Each row comes from the steps of one path. Every step used is in the known rows, and no mark comes twice. Write the path behind each row, first mark first.
In the rows, 128 means zero.
Known rows:
vosab > neper > fazokig > nebilol > posov > basod > sugo: [ 93 156  76 120 111 198  61 116  86 184 235 146  72 172 145  68 115 142
 119 149 164 145 124 167 122 121 142 123 123  51 153 143 122 122 111 177
 173  68 165]
zunupab > lasu: [139 101  91 101 124 144 115 143 140 138 119 152  95 143 125 126 131 148
 147 130 133 146 119 122 126 135 165 143 112 161 104 124 157 133 112 118
 109 105 127]
sugo > basod > posov > midekot > lasu: [119 145  96 159 174 169  66  50 127 182 146  99  44 123 147 148  82 176
  99 120 145  87 189 175 149  79 120 126 114 124  63 100 127  66  70 135
 150 100 147]
biges > labe > midekot > lasu: [122 134 124 125 152 142 101  94 127 150 145 126  61 121 113 156 123  91
 161 136 127 145 174 175  84 126 106 144 101 148  78 108 150 112 115  83
 147 158 130]
lasu > midekot > posov > basod > sugo > malu: [146 100 105 142 188 175  70  86  89 148 185 130 101 179 196 104  80 195
  92  85  91  91 119 202 180 104 154 137 104 101 142 158 152  79 134 128
 186 115 176]
vosab > neper > fazokig > nebilol > lasu > midekot: [ 80 191 130 120 102 160  60 114 138 145 214 152 167  96 146  86 132 158
 131 125 137 121 123 123 124 121 168 160 175  61 135 186 141 178 126 164
  90  95 151]
sugo > basod > posov > nebilol > lasu: [102 132  62  69 191 116 109  61 137 155 119 102 106 152 138 128  73 144
 136  77 142  87 133 158 155  98 109 151 131  75 135  87 144  60 105 171
 131 116 141]
fazokig > nebilol: [110 144 123 117 127 140  69 144 144 134 164 132 147 129 123 106 137 146
 131 140 137 108 132 129 126 143 138 139 142  87 128 143 113 144 132 105
 155 144 109]
labe > midekot > lasu > zunupab: [111  99 157 121 112 143 143 137 146 160 133 126  98 118 126 109 130 147
 149 135 144 146 176 155  89 107 116 101 138 130  95 102 130 128 125 110
 141 152 137]
loga > biges > labe > midekot > posov > nebilol > lasu: [154 130  86  91 246  85 113  43 172  68 160 116  79 169 162 149 171  76
 235  67  84  84 107 161 147 139  72 162 110 127 103  80 162 104 125 120
 160 179 146]
vosab > neper > fazokig > nebilol: [ 74 203 112 131  91 166  62 129 127 151 210 139 142 124 142  97 151 129
 154 152 159 134 120 136 137 137 148 136 156  68 151 142 114 154 146 127
 115  95 137]
lodobi > zunupab > lasu > nebilol: [123 137 105 117 101 122 153 180 168 136 106 151  95 168 103 116 166 212
 146 149 119 117  98 121 109 147 152 145 117 112 127  89 130 116 106 107
 100 118 141]
labe > midekot > posov > nebilol > lasu > zunupab: [134  80 103  67 183 105 148  97 155 109 128 109 121 148 152 109 157 134
 193  89 122  98 131 153 124 114  90 115 140  97 130  69 141 109 137 113
 144 179 137]
lasu > zunupab: [108 119 141 118 109 141 143 159 161 142 116 132 153 133 138  99 124 170
 157 128 117 130 121 133 114 114 121 113 135 105 137 133 113 129 142 127
 128 139 118]
biges > loga > midekot > lasu > nebilol > posov: [121 117 105 104 171 126  84 135 105 171 166 153  14 167 129 124 116 132
  34 198 129  76 135 212  72 136  75 146 168 115 135 163 115 142  53 137
 102 165 157]
biges > labe > midekot > posov > basod > sugo: [152  88  71 123 226 176 116  77  78 152 155 115  54 178 155 135 120 108
 194  96 103 133 153 174 132 110 100 130  71 113 119  87 159  77 116 100
 197 142 145]
vosab > neper > fazokig: [ 94 186 112 142  91 154 119 117 111 143 175 128 119 128 150 122 139 109
 145 135 148 147 116 131 145 120 135 122 139 109 147 134 130 134 139 156
  89  80 157]
sugo > basod: [102 138  98 132 140 137 140 108 131 168 122 117 135 133 123 129 103 138
 138 121 138 137 143 143 122 126 116 126 120 106 118 134 114  86 122 143
 133 104 147]
loga > biges > labe > midekot > posov: [155 130 114 139 221 120 126  75 127  71 160 128  80 163 152 161 174  89
 227  96  74 102 127 157 142 119  85 132 108 156  99  89 153 121 131  98
 153 161 136]
midekot > posov > nebilol > lasu > zunupab > lodobi: [132 102  75  34 169 122 133 120 178 112  97 117 136 144 175 145 137 147
 147  77 125  62  56 168 140 132  88 123 157  96 162 111 152 106 114 119
 137 183 102]
nebilol > lasu > midekot > posov: [149 107 140 118 174 121 130 100 102  88 141 129 148 115 153 137 130 155
 119  85  79  84 116 154 137 119 148 147 143 141 116 164 167 136  90 119
 103 129 147]
fazokig > nebilol > posov: [118 124 126  98 123 139  73 137 122 121 166 152 120 147  94 103 134 140
 105 162 132 108 135 150  86 137 127 123 135 100 121 145 120 155 115 118
 164 140 115]
lasu > midekot > posov > nebilol: [149 137 102 126 184 143 109  96 122  70 141  97 129 175 176 114 118 146
 104  77 132  78 125 196 170 109 115 114 157 119 110 157 141  97 119  90
 173 157 160]
sugo > malu: [118 131 132 122 122 119  84 105 146 143 151 147 120 136 139 125 115 144
 116 127 112 113 109 147 139 128 133 139 109 119 156 125 133 118 166 125
 134 128 127]
loga > midekot > lasu: [141 134 119 149 154 126  80 128 130 141 178 145  83 122 147 141 117 116
  97 144 126  94 137 184 129 134 127 144 149 167  76 174 136 129  76 122
  98 136 167]
vosab > neper: [ 99 157 101 155 142 138 134 133 116 132 164 126 139 137 113 110 148 126
 129 141 161 147 117 150 135 125 126 122 132 118 154 129 118 135 134 132
 142 103 181]
loga > biges > labe > midekot > lasu > nebilol > posov: [116 138 127 125 157 130 133  87 149 124 168 161  30 171 122 153 157 115
 134 157 115 118 151 202  61 121  58 152 101 138  98 102 141 140  96 128
 157 144 145]
midekot > posov > basod > sugo: [154 100  85 131 192 162 128 104  72 139 164 109  92 175 176 119 111 146
 131  89 111 112 120 172 170 123 138 129 100 119 137 113 142  72  96 124
 173 106 153]
biges > labe > midekot > lasu > nebilol > posov: [ 97 126 118 105 135 140 126  99 114 157 146 150  32 158  89 150 139 114
 103 181 134 133 176 211  33 123  71 141  96 129 116 109 145 127  97  93
 157 153 126]
lodobi > zunupab > lasu > nebilol > posov: [127 115 112 102  95 117 160 176 148 125 105 165  64 182  78 117 165 209
 112 170 114 112 100 135  74 138 138 124 109 129 122  91 136 124  89 124
 108 113 144]
lodobi > zunupab: [137 153 154 142 113  93 139 156 144 111 121 119 125 134 103 122 146 164
 149 120 102 110 108 112 131 137 139 115 139 116 113  98 120 107 128 129
 125 143 148]
labe > midekot > lasu > nebilol > posov: [114 104 132 115 117 131 154 110 101 152 144 146  47 149  95 135 147 135
  65 180 161 132 187 183  55 111  85 117 121 128 122  97 134 144  97 119
 142 134 146]
loga > biges > labe: [129 167 119 138 164 121 109 103 175  96 151 140 108 147 151 140 139 110
 198 109  84 115  94 147 135 140 102 159 104 133 109 137 134 124 135 135
 139 138 127]
biges > labe: [115 153 112 119 143 145 101 111 139 129 129 130 114 133 121 146 118 109
 166 123 103 128 114 151 109 136 111 152  95 130 123 141 137 113 129 101
 142 144 112]
posov > basod: [140 127  94 133 131 123 130 134 121 154 137 117 124 140 144 103 115 126
 127 107 135 135 133 137 145 135 109 113 119 116 136 136 126  85 115 145
 153 124 137]
biges > labe > midekot > lasu > zunupab: [102 126 138 115 128 157 114 122 159 162 134 133  88 125 123 129 118 126
 190 137 117 147 164 176  78 112 101 128 105 126  88 111 135 117 131  80
 148 169 115]
nebilol > posov > midekot > lasu > zunupab > lodobi: [140  90 119 102 104 169  92 118 179 167 116 148  47 117 144 140 132 174
  83 156 150  90 127 169  79 110  88  90 142 144  87 140 123 136  76 138
 159 154 112]
neper > vosab: [127 154 135 134 116 153 138 112 129 103 136 135 126 130 123 135 122 130
 136 150 115 108 111 148 114 153 147 122 128 105 140 148 145 129 143 121
 119 124 129]
midekot > posov > basod > sugo > malu: [147 104  84 126 183 157  76  81  88 155 184 122  80 181 184 120  98 166
 117 101  94  97 103 187 179 126 140 140  82 107 160 115 145  63 133 119
 182 108 158]

Write each row's path:
[167 123 127 137 151 134 127 162 124  76 121 138 107 166 132 123 152 213
 145  96  77  92 106 149 150 122 186 114 139 163  69 130 171 105  90  86
 112 126 161]
lodobi > zunupab > lasu > midekot > posov
[143 124 119 127 183 125  52 130 114 169 166 125  41 134 155 128 105 103
  90 156 121  89 130 179 123 141 112 148 178 139  96 163 126 124  69 122
  96 172 157]
biges > loga > midekot > lasu
[113 147 111 154 150 171  80  75 138 156 149 119  41 135 157 142 119 200
  68 157 140  66 169 175 139  80 110 146 115 103 116  88 125 117  81 118
 144 124 129]
basod > posov > midekot > lasu > nebilol
[136 104  92 133 152 160 123 116 109 179 151 123  97 155 157  96  95 148
 125 108 136 147 131 141 146 122 136 138 104  95 133 124 131  92 108 165
 173 104 151]
posov > basod > sugo
[139 133 124 136 186 120 125  96 164 107 148 143  86 146 139 143 154  88
 222 113 100 137 138 121 121 118  86 136 117 139  97  92 141 135 149 140
 150 154 135]
loga > biges > labe > midekot
[125  92  81  83 112 150 151 150 134 140 119 180  67 177 104 118 146 173
  96 173 133 135 123 154  69 128 125 140 103 139 137 120 145 146  95 126
 114  98 127]
zunupab > lasu > nebilol > posov
[122 122 136 143 137 179  71  92 158 153 141 115  61 121 165 117 101 208
 121 130 122  78 163 166 144  69 124 110 125 119  81 100 130 111  94 122
 146 140 119]
basod > posov > midekot > lasu > zunupab
[131 106  98 127 147 156  76  95 123 192 175 138  89 162 162  97  85 167
 112 113 118 130 115 156 159 124 143 149  90  94 156 122 131  78 154 160
 178 104 155]
posov > basod > sugo > malu
[129 127 138 110 176 131  69 116 121  96 179 138 170 118 144 112 137 170
 116 107  90  70 123 157 127 131 159 157 152  97 117 172 151 148 100  95
 133 149 125]
fazokig > nebilol > lasu > midekot > posov
[135 112 142 131 133 129 120 107 111 150 143 121  77 113 114 140 133 109
 123 136 157 149 186 149  99 121 122 120 132 154  84  98 143 126 109 109
 135 143 144]
labe > midekot > lasu
[120 119  89 116 119 125 159 138 109 159 140 143  91 172 123 105 129 148
  71 152 137 127 136 173  96 128  74 111 108  92 168 132 116 101  97 155
 159 118 135]
lasu > nebilol > posov > basod
[106 105 103  58 159 125 116 108 172 123 115 117 120 146 155 101  91 175
 151  89 122  83 109 148 146  87 113 135 138  70 154  86 150 105 126 157
 128 151 110]
basod > posov > nebilol > lasu > zunupab
[130  96  94 102 148 169  69 124 103 169 190 148  86 172 123  77 104 158
 103 147 139 126 141 160 108 133 133 126 112  71 125 138 120 113 102 156
 207 116 141]
fazokig > nebilol > posov > basod > sugo
[176  96  93 136 175 174 118 151 102 124 144 131  70 196 156  96 118 229
 145  76  88 106 109 156 166 115 194 124 114 136  71 127 172  70  69 117
 152 103 187]
lodobi > zunupab > lasu > midekot > posov > basod > sugo
[ 82 125  76  63 171 131 127  91 169 167 109 108 125 154 150 102  65 186
 162  79 126  89 124 167 142  83 100 133 133  51 145  86 133  62 119 169
 132 130 128]
sugo > basod > posov > nebilol > lasu > zunupab
[166  90  63 136 224 147  51  89 104 159 215 151  64 188 196 121  97 155
 116 112  78  65  99 203 188 125 127 139 107 124 144 147 144  82 119 134
 153 120 185]
loga > midekot > posov > basod > sugo > malu
[ 97 154 126 130 105 143 134 126 134 151 145 128 104 132 135 136 135 157
  72 156 149 113 138 189 104 137 118 160 118 113 133 136 121 121  95  97
 126 122 138]
midekot > lasu > nebilol
[157 109 109 123 180 117 134 102  96 116 154 114 141 131 168 116 121 151
 115  71  89  93 126 163 147 125 133 133 132 129 123 170 166  92  83 139
 126 129 152]
nebilol > lasu > midekot > posov > basod
[122 124 109 131 148 125 109 127 119 142 174 174  54 159 123 138 130 140
  38 186 131  78 135 220  77 132  93 142 136 139 112 168 128 147  53 133
 107 128 163]
loga > midekot > lasu > nebilol > posov
[157 100 106 148 193 182 116 103  74 129 163 115 107 171 187 104  90 178
 104  80 108 113 135 181 170 101 150 123 120 112 115 163 155  91  96 130
 181 113 175]
lasu > midekot > posov > basod > sugo
[ 58 182 126  93  78 156  82 140 175 172 203 145 171  97 147  75 148 169
 189 145 132 122  98 124 114 132 148 148 151  45 163 144 113 164 140 151
  82  99 126]
vosab > neper > fazokig > nebilol > lasu > zunupab
[147 108  98 138 107 127 124 139 179 141 112 167  32 170  95 113 192 234
 125 179 112  96 124 116  86 126 125 122 108 127  91  79 116 129  87 133
 128 118 152]
lodobi > zunupab > lasu > nebilol > posov > midekot
[128 105 114 106 140 191  73 114 172 167 110 126  55 112 171 150 107 204
  98 125 144  62 134 155 139  66 109 100 151 118 103  96 146 123  88 130
 152 157  93]
basod > posov > midekot > lasu > zunupab > lodobi
[132 122 119  97 157 110 109  94 162 118 130 128 144 128 148 102 108 146
 109  80 141 102 121 144 133 116 125 151 159 102 120 163 145 124 117 159
 139 155 157]
posov > nebilol > lasu > midekot
[124 112 102  73 167 112 136 102 164  98 125 105 140 154 168 107 136 155
 171  84 102  79  84 170 142 132 111 137 127  96 140 112 136  95 121 109
 133 158 129]
midekot > posov > nebilol > lasu > zunupab
[145 115  74  76 225 103 108  53 138 102 139 104  81 153 134 155 153  77
 207  85 102  95 125 167 122 134  78 155 103 118 120  80 165  92 130  87
 155 186 127]
biges > labe > midekot > posov > nebilol > lasu
[ 97 186 121 122 139 160  62 100 104 111 220 133 161 115 167 104 149 156
 134 111 116  84 110 163 146 120 168 155 166  79 137 179 152 160 114 123
  92 102 155]
vosab > neper > fazokig > nebilol > lasu > midekot > posov
[127 112 108 145 130 146 125  97 152 150 135 151  66 143 117 124 162 175
  81 182 135 101 147 139  86 108  79 116 110 102 134 116  98 148 113 147
 153 126 135]
lasu > nebilol > posov > midekot
[140 100 104 113 203 171  66 102 101 145 199 131 142 143 174  80 103 191
 116  87 102  86 126 170 148 125 170 171 132  72 124 170 150 112  84 133
 175 124 152]
fazokig > nebilol > lasu > midekot > posov > basod > sugo
[109 119 109  76 128 106 133 118 196 137 114 123 149 130 150  89 123 153
 166  97 128 110  99 138 126 128 108 144 142  84 137 120 121 112 139 148
 127 158 125]
posov > nebilol > lasu > zunupab
[138  95  75 104 122 149 148 170 122 166 131 166  35 210 108  89 134 231
 114 151 121 132 102 150  95 133 147 138  93 102 123  86 143  89  71 162
 156  92 168]
lodobi > zunupab > lasu > nebilol > posov > basod > sugo
[146  81  98 113 148 156 121 109  85 165 147 142  64 171 131 100  95 143
 101 129 130 146 133 160 111 116 125 121  96 111 129 130 139  99  95 181
 181  99 153]
nebilol > posov > basod > sugo
[166 136  89 120 168 124 109 142 154  62 118 113  91 197 145 108 144 205
 147  69 111  74  99 168 169 131 159 118 152 134  70 125 162  77  97  81
 144 149 172]
lodobi > zunupab > lasu > midekot > posov > nebilol
